What can hang from each mark
rekos: boze mokiru
boro: boze kuvi
neliset: boze
boze: boro neliset rekos vidab
mokiru: rekos
lezet: kuvi
kuvi: boro lezet

Known rows, with every way that one mark hangs from another
{lezet {kuvi {boro {boze vidab}}}}: [-10.6  -9.0  19.1   6.8   1.7 -13.3  -8.1 -23.2 -14.2   8.1 -17.9   8.8
  -8.5  12.5  15.3  12.9  10.2 -13.3 -13.9  26.6 -11.8 -19.6 -26.0 -19.0
  -3.4]
{rekos boze}: [-48.6 -11.3  16.6  -9.9  -1.1 -19.8   0.5 -24.0  -4.9  18.6  -7.9  18.1
  -1.4   7.1   9.2   4.1  16.1 -42.8   6.3 -11.8 -17.1  -5.5 -12.4 -18.7
  11.6]
{boro boze kuvi}: [-31.0  -3.7  17.9  -2.7   0.0 -14.5  12.0 -24.0 -19.4  14.5 -16.4  18.7
 -12.8  11.8   7.3   0.4   7.3 -20.7 -15.7  12.6  -4.7  -7.1  -6.2   1.0
  -7.5]
{rekos {boze neliset vidab} mokiru}: [-33.5  -6.1  -9.0  -7.2  -1.6 -14.2   2.3 -29.1   7.4   0.2  -3.0  22.2
  -4.0   5.3  10.5  16.2  10.1 -22.7   9.6 -15.2 -41.1 -10.9  -3.2 -33.3
   7.5]
{kuvi boro lezet}: [-18.9  -9.3  22.4 -14.6 -18.1  -6.2   3.9  -3.4  -0.5  11.8 -21.2   4.3
 -13.7  12.9   3.3  -6.4  14.3 -29.9 -18.3   3.6  -5.2  -5.2 -23.9 -24.9
  -2.1]
{neliset {boze boro rekos}}: [-32.7  -5.6  15.7   9.9 -13.8  -6.1  22.1  -6.1 -26.6  11.8  -9.8  10.4
  -7.5  20.9   0.6   5.9   6.6 -53.9 -17.4   3.3 -26.9 -19.1  10.1   0.3
   6.6]
{mokiru {rekos boze}}: [-57.1 -15.5  17.5  -8.7 -16.6 -12.6   6.2 -26.8   7.1   9.9  -5.3  26.4
  -5.4  -4.3  15.5  -8.6  12.3 -38.7  11.0 -13.2 -17.4 -13.4 -14.3 -23.4
  10.1]
{neliset {boze {boro kuvi} vidab}}: [-26.0   8.3  13.5   2.4  -3.6   0.7  11.3 -17.1 -36.8  -1.5 -10.6  14.2
 -10.1   7.9  -0.3  19.3   1.4 -48.2 -20.6   8.9 -22.1  -9.5   5.1 -10.3
  -3.8]
{neliset {boze boro vidab}}: [-30.3   3.6  22.2  -1.2 -10.3  -7.1   1.3 -19.0 -37.4   0.8  -4.7  11.1
   4.4  19.2   0.6  25.2   1.6 -52.1  -7.8  12.5 -25.6  -8.0  -2.7 -22.1
   3.5]
{boze neliset rekos vidab}: [-28.8 -23.0   5.3  -0.9  -6.8 -16.8  18.9 -18.0   9.5  -0.2  -5.0  32.1
 -14.0   5.9   7.7  20.3   4.0 -56.7 -11.3   0.9 -25.5 -14.9  -1.8 -16.2
   0.5]
{rekos {boze boro neliset} mokiru}: [-38.8  -5.7 -16.3  -2.4 -11.2  -8.6  22.4 -30.4 -11.6   6.5 -14.9  10.1
  -6.7  23.7  -4.6   6.1   9.4 -30.1   4.5 -24.2 -36.0 -16.7   5.9 -17.9
   4.7]
{neliset boze}: [-39.7  -4.6  29.2  -4.8  -3.3 -10.6   2.5 -17.2 -18.2  18.8  -3.0   2.9
   9.2  14.9   7.9  12.2  12.5 -41.5  -4.6  -1.9 -20.5 -11.3  -3.3 -13.1
   6.2]
{lezet {kuvi {boro boze}}}: [-17.7 -12.6  18.2   7.6  -0.8 -14.1   2.7 -24.5 -15.1  18.8 -21.4  -3.3
  -7.6  20.8  13.1  -0.6  16.8  -7.2 -16.7  18.6  -7.2 -25.3 -23.0  -5.7
  -1.3]
{rekos {boze vidab}}: [-41.5  -6.1  16.9  -8.6   3.1 -21.8  -7.5 -25.1  -5.2   4.0  -2.7  25.9
  -3.1  -0.8  13.0  14.9  11.8 -46.3   8.4  -2.2 -21.5  -2.7 -16.5 -29.7
  11.5]
{mokiru {rekos {boze boro neliset}}}: [-56.2 -19.8  -2.7  -0.3 -23.8  -6.4  31.6 -29.1   3.0   6.6 -10.9  22.8
 -12.4  15.2  -1.1   0.5   7.1 -47.3   8.3 -22.4 -25.8 -19.7  -0.3 -16.4
   5.1]
{mokiru rekos}: [-50.1 -19.5  23.6 -17.5 -23.5 -12.2  16.6 -30.1   2.7   2.7  -3.6  25.1
  -1.0  -0.7  12.7  -0.8   4.0 -44.0  -4.6  -0.9  -8.5  -9.4 -16.8 -21.1
   0.7]
{lezet {kuvi boro}}: [-23.3 -17.9  16.1  -1.2  -4.8 -10.9   5.5 -24.8  -7.2  20.3 -17.6  -4.0
  -4.5   6.5   9.6   3.4  15.5 -29.2 -22.5   1.3  -7.8 -22.8 -25.5 -15.4
   2.2]
{mokiru {rekos {boze {boro {kuvi lezet}}}}}: [-40.8  -3.5   6.2 -13.4 -24.1  10.3  23.1 -15.6 -10.7  -1.7 -17.6  25.8
 -31.6   1.0  -4.2 -22.1  10.1 -39.8  -5.5  -6.2 -10.4 -17.2  -4.8  -6.9
  -2.7]
{boze boro neliset}: [-38.4 -16.2   1.5  -4.7 -17.9 -12.5  30.5 -28.3 -14.4   8.6 -12.8  13.2
  -0.7  27.3 -12.2  17.1   1.4 -56.6 -13.0  -6.7 -17.2 -10.4  -1.4  -8.9
  -1.3]
{boze boro neliset rekos}: [-34.3 -24.7  -3.0   4.5 -18.8 -12.1  41.2 -18.4  -5.9   8.0 -14.9  16.8
 -12.8  24.8  -6.8   9.5   0.7 -62.0 -18.0  -5.2 -21.7 -17.8   6.2   0.5
  -1.6]
{kuvi {boro {boze vidab}} lezet}: [ -7.8  -2.2  25.4  -5.0 -11.0 -10.4 -11.7  -4.1 -10.4   0.6 -20.5  13.2
 -17.3  17.1  10.2   1.0  10.2 -11.8 -10.9  28.4 -10.6  -3.6 -24.4 -26.7
  -5.7]
{lezet kuvi}: [-36.4 -21.1  18.3 -10.9  -1.8 -13.2   9.3 -32.8 -12.8  16.4  -6.6  11.3
   5.7  10.8   4.9  10.3  14.7 -41.3 -12.9   4.4  -6.7 -23.0 -22.1  -5.4
   0.7]
{boze boro neliset rekos vidab}: [-29.2 -19.7  -3.8   6.7 -15.6 -13.7  32.6 -17.6  -5.4  -5.9 -11.4  29.6
 -16.3  17.5  -5.6  21.4  -2.4 -65.5 -16.0   4.9 -25.9 -15.4   3.7 -11.6
  -3.3]

Rows
[-44.3 -14.4  -3.8   1.5 -10.2 -11.4  24.7 -27.1  -7.3  14.5 -13.0  12.8
  -5.1  22.7  -6.9  11.6  10.1 -50.9   2.4 -21.6 -26.2 -11.6   2.8 -12.0
   7.0] -> {rekos {boze boro neliset}}
[ -9.4 -15.9  15.4  16.6   2.9 -14.5   0.9 -13.2  -6.3   6.7 -19.7  13.0
 -22.6  10.3  19.9   3.1  12.2 -14.4 -21.8  29.6 -17.6 -27.0 -17.8  -9.0
  -1.9] -> {lezet {kuvi {boro {boze rekos vidab}}}}
[-24.5  -8.6   8.9   3.5  -5.9 -17.7  12.5 -14.7 -10.8   6.8 -11.9  22.9
  -9.3  24.2  15.9  -7.6   6.5 -11.2  -7.3  13.8 -23.6 -14.2  -0.7  -7.3
  -1.5] -> {boro {boze {rekos mokiru}}}
[-14.9 -18.4  15.4  18.7  -1.6 -14.1  11.5 -13.2  -7.0  19.3 -22.7   2.6
 -16.8  18.9  17.1 -10.5  17.4 -14.1 -25.8  17.4 -12.1 -31.3 -13.4   2.6
   0.9] -> {lezet {kuvi {boro {boze rekos}}}}
[-28.1 -12.1  13.8  -3.4  -4.0 -20.2   6.7 -29.3  -6.3   2.6  -6.3  24.3
  -2.5  20.2   5.3  25.8   5.9 -28.8  -1.2  14.3 -21.2 -10.3  -8.9 -17.5
  -2.1] -> {boro {boze neliset vidab}}
[-19.5 -13.7 -16.5   1.9 -18.1 -10.0  29.6 -20.4  -8.2 -14.3 -10.1  28.3
 -15.2  18.0  -1.4  16.3  -5.1 -41.9 -15.7   2.4 -37.9 -16.1   6.6 -18.6
  -4.4] -> {boze boro neliset {rekos mokiru} vidab}
[-40.9  -0.7   0.7  -1.9  -2.6  -4.7  20.7 -23.9 -21.9  12.2 -16.7  15.5
 -17.3   7.2  -2.1  -1.3   8.5 -48.1 -11.8 -13.4 -13.6  -7.3   0.5  -3.9
   1.8] -> {rekos {boze {boro kuvi}}}
[-22.8  -4.4  -9.6   2.8 -11.4  -2.1  37.2 -16.4 -19.7  -3.6 -17.1  19.4
 -24.6  10.9   0.6 -10.0  -3.0 -36.7 -31.7   3.4 -20.4 -15.7   7.3   0.4
  -8.5] -> {boze {boro kuvi} {rekos mokiru}}
[-21.7   3.9   3.8   7.7 -10.8  -2.8  11.7  -9.0 -30.2  -8.8  -5.5  18.8
  -5.6  16.2   7.0  10.9  -1.5 -35.2 -13.7  12.2 -41.5 -17.9   9.4 -18.2
   2.5] -> {neliset {boze boro {rekos mokiru} vidab}}
[-19.2 -13.0  -4.5   7.8  -5.9 -15.7  14.8 -19.0   0.6  -5.7  -8.7  27.5
 -15.1  20.5  11.6  10.1   4.8 -12.7  -5.0  11.8 -36.6 -19.1   4.4 -16.3
  -4.2] -> {boro {boze neliset {rekos mokiru} vidab}}
[-19.7  -9.0  -3.5  -1.4 -15.2 -11.1  18.8 -16.6 -19.7 -15.3  -9.5  30.7
 -11.4  14.0   4.4   9.5  -5.1 -43.8 -16.7  15.2 -29.1 -10.4  -4.4 -20.4
  -3.0] -> {boze boro {rekos mokiru} vidab}
[-18.6 -14.0   6.0   1.8  -9.0  -0.3  29.0  -7.7   0.5   9.7 -18.7  23.1
 -35.7  16.9  -1.3 -13.2  14.1 -23.1 -22.5  10.2 -13.1 -25.1   7.0  13.3
 -12.9] -> {boro {boze neliset rekos} {kuvi lezet}}
[-15.4  -5.2  24.0  -5.7 -14.2  -7.7  -2.0  -4.6  -9.2  11.9 -24.6   3.4
 -13.4  22.7   5.6 -10.0  14.1 -10.9 -12.8  17.9  -6.0  -8.7 -20.6 -14.6
  -4.6] -> {kuvi {boro boze} lezet}
[-41.1  -1.1  -3.2  -4.6  -9.7  -9.1  10.3 -24.1 -19.7   6.4 -13.6  12.9
  -2.4  20.9   1.0  -1.5   6.4 -30.5   4.2 -10.5 -26.6  -9.1  -2.7 -20.8
   7.4] -> {rekos {boze boro} mokiru}
[-21.9  -0.8  22.8 -11.4  -7.2  -3.6   8.6 -12.4 -19.3   9.0 -18.1  18.4
 -22.4  16.6   0.5  -9.5  10.6 -19.5 -15.9  19.1   0.3 -10.7  -8.8   1.3
 -10.7] -> {boro boze {kuvi lezet}}
[-21.5  -2.5  11.2 -16.0 -18.5   2.7  24.1 -12.5 -25.2   1.4 -19.8  17.8
 -20.5  13.5 -14.0  -3.5   5.3 -48.1 -24.7   7.5   0.0  -8.7  -6.7  -1.2
  -9.7] -> {boze {boro {kuvi lezet}}}
[-31.6  -9.6   7.3   4.0  -1.3 -12.7  25.2 -28.1  -7.0  15.2 -15.9  16.1
 -12.8  16.5   0.4   4.6   9.0 -22.2 -14.7   1.0 -12.1 -13.6   2.6   4.7
  -7.7] -> {boro {boze neliset} kuvi}
[-16.7  -2.5 -10.1   0.4 -10.0  -3.1  25.4 -17.5 -20.3 -13.6 -14.0  32.1
 -27.1   3.1   2.6   4.1  -7.3 -40.1 -28.4  13.2 -24.5 -11.8   5.8 -10.5
  -8.3] -> {boze {boro kuvi} {rekos mokiru} vidab}
[-12.1  -5.1  17.9  -2.7  -4.5  -4.5   6.9  -3.5 -11.1  -5.1 -13.8  35.5
 -36.0   7.6   7.5  -7.3   7.8 -27.0 -19.8  30.3 -10.5 -13.3  -5.0   0.9
 -10.5] -> {boro {boze rekos vidab} {kuvi lezet}}
[-18.4 -10.5   5.7  -7.9 -17.3   3.3  33.1  -2.4 -18.9  -1.2 -21.1  23.2
 -33.5  10.3  -9.9 -13.4   5.1 -56.1 -31.9  11.7  -6.3 -16.3   0.7   8.9
  -8.1] -> {boze {boro {kuvi lezet}} rekos}
[-21.1  -3.2   1.3   7.1  -0.5  -7.9  21.7 -16.8 -13.1   4.8 -17.2  22.7
 -21.6  11.6  13.9 -13.9   6.5  -6.3 -22.1  12.8 -18.7 -16.6   6.4   4.6
  -7.5] -> {boro {boze {rekos mokiru}} kuvi}
[-24.8  -8.3  -5.1  -1.7 -11.2  -5.6  30.7 -29.8 -14.9  -6.5 -13.0  24.3
 -19.8   7.2 -10.8  24.0  -2.0 -54.8 -23.0  -1.0 -17.7 -10.4   0.1 -12.1
  -9.4] -> {boze {boro kuvi} neliset vidab}
[-56.0 -11.9   9.3  -5.4 -23.5  -7.0  19.0 -27.5  -8.8   3.5 -10.3  25.1
  -6.7   8.9   5.2  -7.2   5.9 -50.1   8.3  -9.4 -18.8 -15.8  -8.3 -19.9
   7.6] -> {mokiru {rekos {boze boro}}}
[-14.8  -5.1  -2.3 -13.9 -17.6   5.5  24.4 -19.7 -15.0  -9.4 -16.2  24.1
 -28.6   9.4 -17.2  13.0   0.7 -50.4 -23.0  10.1 -13.4 -10.3  -2.5  -8.8
 -14.2] -> {boze {boro {kuvi lezet}} neliset vidab}
[-17.2  -1.7   9.8 -15.3 -16.4   1.9  13.6 -14.4 -26.4 -12.8 -15.9  27.8
 -25.1   5.4 -10.5   7.0   0.7 -51.8 -21.2  19.3  -5.0  -5.4 -11.0 -12.1
 -11.6] -> {boze {boro {kuvi lezet}} vidab}
[-23.5  -9.0  -2.4 -10.5 -19.5   3.7  34.6 -19.5 -11.4   4.0 -18.5  13.3
 -23.7  19.0 -21.0   2.5   3.7 -46.7 -25.5  -3.0  -8.6 -14.9   1.4   2.0
 -12.4] -> {boze {boro {kuvi lezet}} neliset}
[ -9.9 -14.5   6.3  14.0   0.0 -12.4   3.0 -29.4  -4.4   8.7 -17.2   2.1
 -13.2  14.6   9.8  18.8  11.7  -7.6 -13.6  16.9 -19.2 -28.9 -18.5 -15.6
  -4.3] -> {lezet {kuvi {boro {boze neliset vidab}}}}
[-19.9 -11.6   2.0  11.9   0.8 -11.5  23.4 -18.4  -1.2   1.5 -13.7  31.9
 -29.7   6.7   8.7   9.4   4.3 -30.6 -18.4  13.0 -22.0 -18.2   8.4   1.4
  -8.9] -> {boro {boze neliset rekos vidab} kuvi}
[-30.1   2.3  -4.0  -6.7  -6.2 -11.3   0.7 -26.2 -22.2  -7.3  -9.1  23.5
  -4.4  10.1   4.2  11.5   3.7 -33.7   5.3  -2.0 -32.3  -5.3  -8.8 -32.7
   7.1] -> {rekos {boze boro vidab} mokiru}
[-41.5  -9.5  -8.6  -3.9  -5.1 -14.4  11.2 -29.4   8.6  13.8  -7.6  11.9
  -3.3  13.5   6.7   4.5  15.8 -19.3   8.3 -27.0 -36.1 -14.4   1.2 -23.2
   7.5] -> {rekos {boze neliset} mokiru}
[-23.0   1.2  10.9   4.5  -3.5  -6.7   1.4  -8.3 -11.9  -2.9  -2.6  17.3
  -3.5   5.4  19.8  11.2   7.2 -26.9  -8.3   9.3 -39.5 -17.3   4.3 -23.9
   4.6] -> {neliset {boze {rekos mokiru} vidab}}
[-23.3 -15.8  -7.0  -1.7 -10.9 -14.1  19.7 -21.0  10.4  -5.9  -5.6  26.2
 -11.3   8.5  10.5  13.5   2.2 -29.5 -13.7   1.9 -36.9 -17.3   1.0 -21.0
  -1.9] -> {boze neliset {rekos mokiru} vidab}
[-33.3  -3.9 -10.5   1.6  -2.5  -5.6  19.9 -31.4 -11.3  -0.3 -12.8  25.8
 -24.8   2.1  -6.5  17.3   4.4 -49.5  -7.6 -13.2 -27.5 -12.3   4.6 -12.6
  -0.1] -> {rekos {boze {boro kuvi} neliset vidab}}
[-31.5  -4.6  -6.0  -6.8 -12.4   5.4  29.5 -17.1 -10.0  10.7 -20.6  15.0
 -29.4  10.8 -14.9  -3.7  14.4 -43.4  -9.2 -16.3 -18.0 -16.9   5.6  -1.3
  -2.6] -> {rekos {boze {boro {kuvi lezet}} neliset}}
[-31.3 -21.2  -8.2  -0.5 -14.0 -14.2  29.9 -19.7   9.8   5.9  -7.7  18.7
  -9.7  18.8   7.5   1.4   7.3 -29.0 -14.5 -11.2 -30.6 -19.1   4.3 -12.7
  -0.9] -> {boze neliset {rekos mokiru}}
[-27.1  -2.3  17.1   9.4  -8.4  -6.4  11.7  -5.6 -28.5  -0.2  -5.0  18.3
  -8.4  14.7   4.5  16.9   0.0 -56.3 -15.9  14.7 -30.4 -15.2   7.3 -12.1
   3.6] -> {neliset {boze boro rekos vidab}}
[-12.8 -11.4  12.2  -0.1 -16.8  -8.1   9.4  -6.6   1.7  13.1 -25.9   2.6
 -18.7  27.5  -0.3  -3.0  15.4  -9.1 -12.4   6.3 -13.0 -10.9 -12.5 -13.0
  -6.1] -> {kuvi {boro {boze neliset}} lezet}
[-30.8 -14.3   0.5  -6.8 -15.2 -15.6  21.3 -28.3 -14.4  -4.4  -7.8  21.3
  -4.1  19.9  -8.5  29.5  -3.6 -58.9  -8.9   3.8 -21.6  -7.1  -7.9 -21.1
  -2.6] -> {boze boro neliset vidab}
[-20.9 -13.7  -5.9  -2.3 -20.5   5.9  45.1  -6.7  -5.8   3.9 -22.5  20.3
 -36.6  14.8 -15.1  -6.7   7.4 -51.5 -32.3   0.1 -14.2 -20.8  11.8  12.0
 -12.3] -> {boze {boro {kuvi lezet}} neliset rekos}
[ -5.9  -2.9   4.7  13.4  -5.7 -16.2   0.8  -6.1  -3.2  -5.4 -21.5  17.3
 -20.1  15.3  23.0  -1.0   4.8  -1.3 -15.3  21.0 -30.1 -13.0 -10.4 -27.7
  -2.5] -> {kuvi {boro {boze {rekos mokiru} vidab}}}
[-30.3 -18.1  -8.8   8.9 -13.2  -3.6  48.8 -17.6  -7.6   6.0 -18.3  21.8
 -24.9  14.0  -8.6   1.9   1.6 -58.3 -33.3  -8.5 -19.2 -19.8  13.7   8.5
  -7.3] -> {boze {boro kuvi} neliset rekos}
[-22.2 -11.7   9.5  10.8  -9.8 -18.8  13.7 -19.2   0.8  15.8 -23.4   2.5
  -9.5  22.7   5.8   7.3  11.5 -14.1 -10.2  -0.9 -18.0 -11.8  -8.4 -13.9
  -1.7] -> {kuvi {boro {boze neliset}}}
[-18.2  -6.7   7.2   2.9  -3.2 -17.7   3.8 -16.9  -9.1  -7.9  -8.7  30.0
 -10.0  16.3  19.1   3.4   2.4 -15.7  -6.8  25.3 -26.8 -14.0  -4.0 -17.9
  -5.0] -> {boro {boze {rekos mokiru} vidab}}
